Each row was made from one path, in order. Every step used is in the known rows, and no mark comes twice. Write each row's path.
Known rows
todok -> lizodul -> saso -> zuged: [ 17   2  -6  33   7  10   6  21 -37  22 -16  12  -2  -9 -26  23 -11  29
  18 -12 -40  -9  -5]
tinim -> marol -> saso: [ -5   8   2  42   3  11  16  -3 -25  20  -9   6 -18  33  -3  -4  -8  10
   9  25  10  14 -14]
zuged -> todok: [  3  12 -13  25   7  16  -5 -29  -1   2   2   7  -4   5  10 -19  -2 -10
   6  -4  -6  10 -23]
marol -> poda -> saso -> lizodul: [-13  23 -29   6 -30  26   3   1  -1  14  29  -8 -11  33  -5  -9 -35  36
  18  -5  -1   0 -32]
todok -> lizodul -> saso -> zuged -> marol: [ 15   3 -11  37   8   9  14  27 -42  28 -13  13  -5 -12 -21  24  -9  28
  19 -19 -31  -5  -6]
zuged -> marol -> saso: [-17  12 -20  17  -3   4  28  14 -30  20  -6   0 -28   9  24  16   0  -4
   9  -6  19  17  -8]
saso -> zuged: [  5  13 -10   7  26  -8  -7  11 -10   7 -12   1  12 -29 -19  -4  -6  11
   6   8 -12 -15   6]
todok -> lizodul: [ 11 -23 -10  29  -4   3  14  17 -10  18  13  -6  -2   2 -18  19  -2  13
  15 -12 -19   8  -8]
todok -> marol -> poda -> saso -> zuged: [-21   6 -10  17  -8  20  22  11   0  16  30 -30 -13   9  -3  -6   6  34
  -1 -15   7   8 -17]
poda -> saso -> lizodul: [ 17  10 -34 -12 -17  10 -10  10  -3   7  17 -16 -10 -17 -22 -18 -43  30
   4  -2 -16 -15 -18]
zuged -> marol: [-10   3 -13  14   2   1  23  15 -10  18  10   2 -13 -10  18   0   5  -3
  -1 -20  24  13  -5]
lizodul -> marol -> poda -> saso: [ -7   9 -16  12  -5  11   6   4  -3  -6  25   1 -13  33  21  13   7  22
  15 -11  27 -26 -16]
saso -> zuged -> marol -> poda: [-14  23 -23  24  18   2  15  19 -18  25   2   3   1 -14  -2   0  -5  17
  12  -4   9   0  -8]
todok -> marol -> saso: [-13   0   6  17   2  14  25  11 -13   9   6 -28 -23  13   1  17  22  12
   0  -3   9  17  -8]
zuged -> marol -> saso -> lizodul: [ -6  20 -24  22   1  10  26  25 -29  27   5  -5 -25   5  11  16  -8   4
  19  -8  22  20 -20]
saso -> lizodul: [ 19  14 -10  11   9  15  -2  21   0  15  18 -10   4  -7 -29   0 -18  15
  20  -4   8   7 -22]
tinim -> poda: [ -5  -6 -12   5  -8  29  23 -11   4  -8   6  10  -3  29 -12 -27   0  10
  10 -16 -17  13  10]
marol -> saso -> zuged -> todok -> lizodul: [  0  23 -25  31  11   7   5  -2 -38  12 -22   2 -15   8  -5  16 -13   9
  25  16 -28  -1 -13]
saso -> lizodul -> marol: [ 24  13  -7  17  22  13   1  29   0   6  27 -10   1  -2 -21  16  -1  16
  29  -8  31  -6 -23]
todok -> marol -> saso -> zuged: [-12   8   1  21  15   9  22  18 -19  12   1 -27 -17  -3  -7  16  19  18
   4   1   3  10  -5]
todok -> lizodul -> marol -> poda -> saso: [  8 -15 -20  36  -7  11  19  20 -12  14  31  -5 -12  24  -3  29   1  27
  25 -21  -3 -11 -19]

Write each row's path
[  3  18 -15  31  34   7   0  -3  -7  13  -2  -7   5 -28 -16 -15   6   9
   6  -1  -8   0 -12]
saso -> zuged -> todok -> marol
[ 14   0 -21  51  10  18   9 -13 -17   8  10   3 -14  19   7  12   7   0
  27 -11  -9   5 -30]
zuged -> todok -> lizodul -> marol -> saso
[  5  24 -14  12  -1  15   4  14 -28  11  -6  -9 -19  20 -10  22 -20  12
  28  16  -2   8 -21]
marol -> saso -> lizodul
[-19  23 -32   3 -21  13   0  -2  -9  11  14  -3  -4  20   1 -11 -29  35
  12   1 -13 -11 -20]
marol -> poda -> saso -> zuged
[-25  15 -31  14 -22  14  26   9 -14  23  24  -1 -21  16  25  -7 -13  15
   5 -21  19  11 -20]
zuged -> marol -> poda -> saso
[ 12  22 -12  24  13  23   5  28   0  11  35  -8  -2  20 -14  18  -2  24
  35  -9  34  -2 -34]
saso -> lizodul -> marol -> poda
[ -2  -6 -35  -9 -24  30  17 -15   1 -10   7   5 -11  21 -12 -39 -24  24
   3 -16 -32  -2   8]
tinim -> poda -> saso
[  5  15 -10  16  25  -2   5  15 -26  -9  -8   3 -14  12  11  34  15   8
  24  10  17 -32   0]
lizodul -> marol -> saso -> zuged
[  2  11 -41  -6  -5  -7  -3  10 -16  11  -1  -6 -11 -37  -7 -20 -33  27
  -5  -1 -19 -24   0]
poda -> saso -> zuged -> marol
[ -6  40  -6  17  11  17   3  11 -42  18 -33  26  -6  -4   0   7 -12  29
  10  -9  -9 -13  -3]
lizodul -> saso -> zuged -> marol -> poda
[-18  19 -34  18 -20  19  25  17 -12  29  30  -5 -20  16  14  -4 -18  21
  12 -22  23  15 -27]
zuged -> marol -> poda -> saso -> lizodul
[ 15  10 -25  42  35   2  -1   3 -18  12   0   5   7 -22 -18   0   0  12
  20  -1 -17 -12 -17]
saso -> zuged -> todok -> lizodul -> marol
[ 19 -22  -8  35  10   3  17  24 -12   8  22  -3  -7   8  -8  34  15  14
  23 -18  -2 -10  -8]
todok -> lizodul -> marol
[-26  15 -18  22 -11  14  30  13 -10  26  22   3 -16  23  25   3   3   7
  10 -21  31  22 -19]
zuged -> marol -> poda
[ -5  23 -15   9   9  -1   1   8 -37   6 -28   1 -13   5  -2  19 -12   9
  18  24 -18  -8   0]
marol -> saso -> zuged
[ -8  18 -21  39  -3  36  13 -17   3  17  31 -18 -15  18   0 -24  -1  16
  11 -18   6  23 -44]
zuged -> todok -> marol -> poda -> saso -> lizodul
[  8  23 -19  25  30   0 -10  -8 -12   9 -11   7  10 -26 -13 -17  -7   5
  11   8 -16  -9 -10]
saso -> zuged -> todok
[ -6  16 -14  43 -12  25  15  -1  -7  32  23   1 -11  37 -13 -23 -26  36
  11   9  14  13 -35]
tinim -> marol -> poda -> saso -> lizodul
[ -6  23 -15  36  26  13   4  -4  -8  17   5  -6   4 -13 -12 -15   5  15
  11  -3  -6   5 -20]
saso -> zuged -> todok -> marol -> poda
[  9  41  -3  17  19  18 -14  -9 -39   6 -43  28   0 -12  -8  -5 -13  19
  10  -2 -27 -20  -6]
lizodul -> saso -> zuged -> todok
[ 21   9 -34  -8  -8   9  -7  15  -4   1  23 -15 -12 -15 -15  -7 -32  32
  10  -5  -1 -26 -18]
poda -> saso -> lizodul -> marol
[-17   7  -9  18 -14  28  24  13   5  19  39 -34 -16  17  -8  -6   2  35
   2 -20  15  16 -27]
todok -> marol -> poda -> saso -> lizodul
[ -4  18 -26  21   4  14   3  -1  -7  -4  23   4  -9  25  17   6   4  24
  21  -8  20 -27 -22]
lizodul -> marol -> poda -> saso -> zuged -> todok
